Known rows, with every step that occurs:
fotak-neze: [ 0.00  1.76  1.79 -0.62  2.76 -1.12  2.05  0.93 -0.94  0.50  2.88  3.29
  0.21 -1.41 -0.90 -2.17  1.84  0.69  0.35  0.96 -1.78]
baval-ribela-rivon-radin-fotak-neze: [ 0.74  3.27 -0.21  2.61  1.75  0.55  2.98  0.99 -3.24  1.25  5.15  4.64
 -0.34 -3.72  0.84 -2.58  0.99  1.67 -0.20  2.20 -2.28]
ribela-rivon: [-0.42  1.34  0.59 -0.42  1.75  0.72  0.83  1.52 -1.22  0.29  3.31  2.67
  0.43 -0.87 -2.94 -3.06  0.55  0.61  0.34  1.06  0.88]
parem-neze: [-1.27  2.71  2.13  1.00  1.81  0.24  1.03  1.48 -1.08 -1.50  1.40  3.40
  1.30 -1.56 -1.71 -2.26 -0.02  0.01  0.33  2.46 -1.23]
radin-rivon-neze-fotak: [-0.74  1.70  0.63  2.58  2.16  1.76  0.23  0.56 -1.38  2.36  2.06  2.07
 -0.23 -1.69 -0.12 -2.17  1.02  1.61  2.16  2.18 -4.17]
fotak-radin-rivon-neze-parem-ribela-baval: [ 0.05  2.63  2.89  1.56  2.08  2.07 -1.73  1.51 -0.92  3.61  2.99  2.70
  0.24 -3.57 -1.24 -1.13  0.07  2.26 -0.59  4.70 -5.75]
neze-parem-ribela-baval: [-0.73  3.49  2.58  1.08  1.93  1.05 -1.74  1.71 -0.61  2.42  4.37  2.15
  0.68 -1.64 -1.69 -2.15  1.03  1.86 -3.42  1.90 -3.56]
radin-fotak-neze-tifa: [ 1.35  0.84  2.11  1.91  3.58 -1.61  1.91  1.51 -3.32 -0.09  2.23  2.43
  0.59 -1.55  0.62 -1.47  1.42  2.39  0.60  2.02 -2.51]
rivon-radin-fotak-neze: [ 0.23  3.20  1.78  2.40  2.86 -1.09  2.67  0.29 -2.78  0.94  1.76  3.51
 -0.43 -4.19  1.00 -1.51  1.29  1.73 -0.02  2.65 -3.50]
rivon-radin: [-0.93  2.12  1.68  2.24  1.74 -0.53  1.46  0.27 -1.10  0.84  2.78  3.31
  0.27 -3.04 -1.71 -2.16  1.01  1.31 -0.41  2.29 -1.93]
fotak-radin-rivon-neze: [-0.39  0.96  2.18  1.04  1.98  0.97  1.04  0.69 -0.99  1.72  1.59  2.61
 -0.09 -2.63 -1.16 -1.34  0.37  1.78  2.96  4.33 -2.85]
rivon-neze-parem-ribela-baval: [-1.33  2.99  1.65  1.65  1.74  2.10 -2.31  2.11 -1.24  2.47  3.56  2.33
  0.92 -1.97 -1.77 -0.71  1.00  1.19 -2.29  1.55 -5.06]
radin-fotak-neze: [-0.12  2.82  1.93  0.44  2.78 -0.74  2.20  0.68 -2.21  0.72  2.09  2.46
 -0.37 -1.77  0.93 -1.59  1.62  1.82  0.51  1.80 -1.99]
neze-rivon: [-0.81  1.49  3.02 -0.24  2.23  1.36 -0.03  0.48 -1.35  0.97  3.70  2.59
  1.66 -0.82 -1.71 -3.82  0.57  0.76  2.43  1.78 -1.26]
rivon-radin-fotak: [-1.10  3.16  1.78  3.28  1.63 -0.20  1.60  0.06 -2.51  1.03  1.84  2.49
 -0.31 -3.39  0.27 -1.64  0.83  2.63 -0.41  3.10 -2.34]
radin-rivon-neze-parem-ribela-baval: [-1.43  3.72  2.09  3.61  1.45  1.88 -2.10  1.94 -1.70  3.59  3.33  2.32
  0.60 -3.85 -1.02 -1.25  0.37  2.54 -1.80  2.68 -6.15]
radin-fotak-neze-parem-ribela-baval: [ 0.32  4.61  2.64  0.94  3.06  0.39 -0.63  1.54 -2.08  2.77  3.22  2.33
  0.02 -2.65  0.75 -1.46  1.33  2.30 -2.99  2.33 -4.99]
parem-ribela: [-1.07  2.36  1.75  0.45  2.53 -0.88 -0.08  0.43 -1.11  0.64  2.37  2.56
  0.81 -0.96 -1.95 -2.33  1.97  1.76 -2.10  1.83 -2.05]
baval-ribela-parem-neze-fotak: [-1.10  3.17  0.19  2.79  2.10  1.53 -0.22  1.05 -1.25 -1.45  5.34  4.82
  1.12  0.17 -0.65 -1.67 -0.32  0.45 -0.63  1.62 -2.84]
baval-ribela-parem-neze-tifa: [-0.75  1.39  1.12  4.58  1.86 -0.39 -0.09  2.41 -2.85 -3.03  5.50  5.27
  2.73 -1.06 -1.63 -0.66 -0.63  1.34 -1.05  1.66 -2.08]
radin-fotak: [-1.19  2.75  2.03  1.37  1.58  0.24  1.01  0.70 -2.02  0.69  2.07  1.15
 -0.21 -1.09  0.29 -1.70  1.04  2.57  0.07  2.28 -0.91]
radin-fotak-neze-parem: [ 0.16  3.94  3.00  1.24  2.76 -0.36  1.36  0.77 -1.84  1.49  2.61  2.36
 -0.18 -2.09  1.78 -1.82  0.97  1.83  0.47  1.39 -3.19]
fotak-radin: [ 0.36  0.77  2.73 -1.27  2.37  0.03  1.22  0.47  0.08  0.48  2.55  2.46
  0.14 -0.23 -1.98 -2.27  1.08  0.93  1.43  3.41 -0.31]

Rows:
[ 0.22  3.53  1.49  2.37  2.87  0.28 -0.37  0.42 -1.64  1.43  3.37  4.33
  0.72 -3.59 -2.53 -3.09  0.29  1.07 -2.28  1.71 -3.11]
neze-parem-ribela-rivon-radin
[-1.31  2.83  2.13  1.91  2.39  0.81 -1.41  0.65 -1.34  1.74  2.33  2.56
  0.93 -1.47 -1.06 -1.28  1.35  1.27 -0.80  0.81 -4.69]
rivon-neze-parem-ribela
[ 1.57  0.16 -0.72 -0.89  2.34  3.75  0.52  0.95 -0.38  1.88  5.50  3.33
  0.13  1.08 -1.37 -2.62  0.99 -0.31  2.97  2.81 -1.54]
baval-ribela-rivon-neze-fotak-radin
[-0.81  2.64  3.30  0.23  2.38  1.87 -0.15  1.19 -1.74 -1.04  2.10  3.83
  2.48 -1.64 -2.01 -3.72 -1.06 -0.59  2.46  2.66 -1.81]
parem-neze-rivon
[-2.18  2.26  0.48  2.66  0.80 -0.03  0.26  1.07 -1.44 -0.27  6.69  3.76
  0.67 -0.57 -1.14 -0.95  0.75  2.19 -1.17  0.56 -1.08]
baval-ribela-parem
[ 1.14  4.02  1.55  2.27  2.99  0.42  1.86  0.78 -2.85  1.64  2.94  4.06
 -0.35 -4.27  0.33 -2.54 -0.01  1.00  0.20  1.90 -3.00]
ribela-rivon-radin-fotak-neze-parem
[ 0.10  1.65  3.05  0.39  1.99 -0.23  1.49  0.35 -0.40  1.42  2.34  2.48
 -0.38 -2.17 -1.23 -2.80  0.46  2.32  1.67  4.69 -1.46]
fotak-radin-rivon
[ 0.25  1.26 -0.93 -0.02  3.70  2.39 -1.43  0.85 -1.68  1.43  2.50  2.91
  0.41  0.15 -2.46 -2.48  1.49 -0.05 -0.12  1.08 -3.19]
parem-ribela-rivon-neze-fotak
[-1.68  3.03  1.98  2.16  1.69  2.13 -0.94  1.29 -2.39 -1.86  5.83  5.57
  2.85 -1.27 -1.55 -2.45 -1.48  0.35  1.17  1.77 -2.37]
baval-ribela-parem-neze-rivon
[ 0.89  4.57  0.91  3.53  1.92  0.94  2.38  0.80 -2.88  1.89  5.71  4.71
 -0.14 -4.18  1.66 -2.73  0.25  1.67 -0.13  1.72 -3.38]
baval-ribela-rivon-radin-fotak-neze-parem
[-0.37  1.97  0.47 -0.42  2.56  0.24 -0.28  0.99 -1.49  0.47  2.93  3.08
  0.78 -1.05 -3.20 -3.07  1.19  1.07 -1.83  1.48 -0.62]
parem-ribela-rivon
[-0.49  0.86  0.35  0.95  2.56  1.98 -0.03  0.66 -0.82  1.61  2.52  1.88
  0.12  0.31 -1.00 -1.77  1.77  0.28  1.92  1.12 -3.14]
rivon-neze-fotak
[-0.82  1.29 -0.41  0.18  2.46  1.45 -0.84  1.39 -2.33  0.64  2.13  3.15
  0.96 -1.32 -3.15 -1.76  1.28  0.46 -0.66  1.14 -2.18]
parem-ribela-rivon-neze
[-0.58  0.90  1.70  3.46  2.81 -0.69 -0.40  2.22 -2.77 -3.55  2.85  4.71
  2.61 -1.26 -2.84 -0.44 -0.93  0.83 -0.74  1.56 -1.79]
ribela-parem-neze-tifa
[-0.79  1.89  0.80  1.06  1.45  2.41 -0.39  1.98 -1.43  1.41  3.42  2.80
  0.90 -1.40 -2.08 -1.79  0.07 -0.22  1.62  0.24 -1.56]
ribela-rivon-neze-parem
[-1.38  3.04  2.60  2.91  2.92  1.23 -0.65  0.67 -2.96 -2.14  3.04  6.13
  2.53 -3.74 -2.68 -2.09 -2.11 -0.37  1.11  2.70 -3.34]
ribela-parem-neze-rivon-radin
[-0.61  2.85  3.13  2.05  2.53  1.45  0.41  0.55 -2.25 -0.85  2.04  5.05
  2.28 -3.90 -1.87 -3.69 -1.23 -0.55  1.93  3.45 -3.05]
parem-neze-rivon-radin
[ 0.35  3.56  2.80  0.41  3.93 -1.20  0.19  0.49 -1.05  1.37  2.96  3.78
  0.61 -1.92 -0.33 -2.46  1.80  0.98 -1.62  0.87 -4.50]
fotak-neze-parem-ribela
[ 0.28  2.68  3.22 -0.41  3.43  0.69  0.93  0.52 -2.90  1.11  2.61  2.80
  0.82 -1.88  0.62 -3.11  0.69  1.23  2.69  2.16 -2.70]
radin-fotak-neze-rivon
[-2.04  2.83  1.57  1.89  2.02  0.06 -0.15  1.46 -1.72 -2.78  2.46  4.45
  1.57 -1.41 -2.69 -0.57 -1.01  0.24 -0.79  1.59 -1.22]
ribela-parem-neze
[-1.06  2.31  1.39  0.27  1.84  0.49 -1.15  1.71 -0.97  1.56  3.69  2.11
  0.69 -1.31 -2.51 -1.80  1.57  1.79 -3.49  2.32 -2.31]
parem-ribela-baval
[ 1.66  1.24  2.01  3.86  3.73 -1.88  2.49  0.94 -3.81  0.33  2.28  3.62
  0.59 -3.96  0.50 -1.36  1.28  2.24  0.03  2.75 -3.87]
rivon-radin-fotak-neze-tifa
[ 0.54  3.52  2.57  0.15  3.03  0.15 -0.69  1.76 -0.84  2.42  4.31  3.43
  0.54 -2.30 -1.10 -2.02  1.43  1.06 -3.01  1.53 -4.62]
fotak-neze-parem-ribela-baval
[ 0.21  4.70  3.01  1.27  3.67 -0.87  0.19  0.12 -2.22  1.62  1.95  2.73
 -0.07 -2.27  1.59 -1.83  1.45  2.36 -1.71  1.73 -4.79]
radin-fotak-neze-parem-ribela
[ 0.95  2.68  0.35  1.31  2.87 -0.05  2.57  0.87 -3.22  0.74  2.30  4.14
 -0.28 -4.07 -0.33 -2.25  0.55  1.01  0.16  2.33 -1.93]
ribela-rivon-radin-fotak-neze
[ 0.54  1.50  2.99 -1.12  3.39  0.57  0.94  0.68 -1.57  0.82  3.54  3.88
  1.16 -1.50 -1.20 -3.61  0.85 -0.15  2.66  1.41 -2.40]
fotak-neze-rivon
[ 1.02  3.46  0.39  1.29  3.96 -0.68  1.41  0.39 -3.68  0.82  1.70  4.46
 -0.11 -4.21 -0.43 -2.46  1.11  1.65 -2.08  2.78 -3.61]
parem-ribela-rivon-radin-fotak-neze
[-0.44  3.00  3.08  2.49  2.39  1.38  0.42 -0.28 -3.12  1.51  2.61  2.92
  0.87 -3.48  0.06 -3.11 -0.01  1.95  1.86  3.33 -2.99]
neze-rivon-radin-fotak
[ 0.18  2.93  1.55  2.74  2.63  1.47  0.25  0.50 -1.01 -0.62  4.70  5.15
  0.62 -1.14 -0.38 -2.13 -1.22  1.58  1.08  4.78 -3.66]
baval-ribela-parem-neze-fotak-radin-rivon
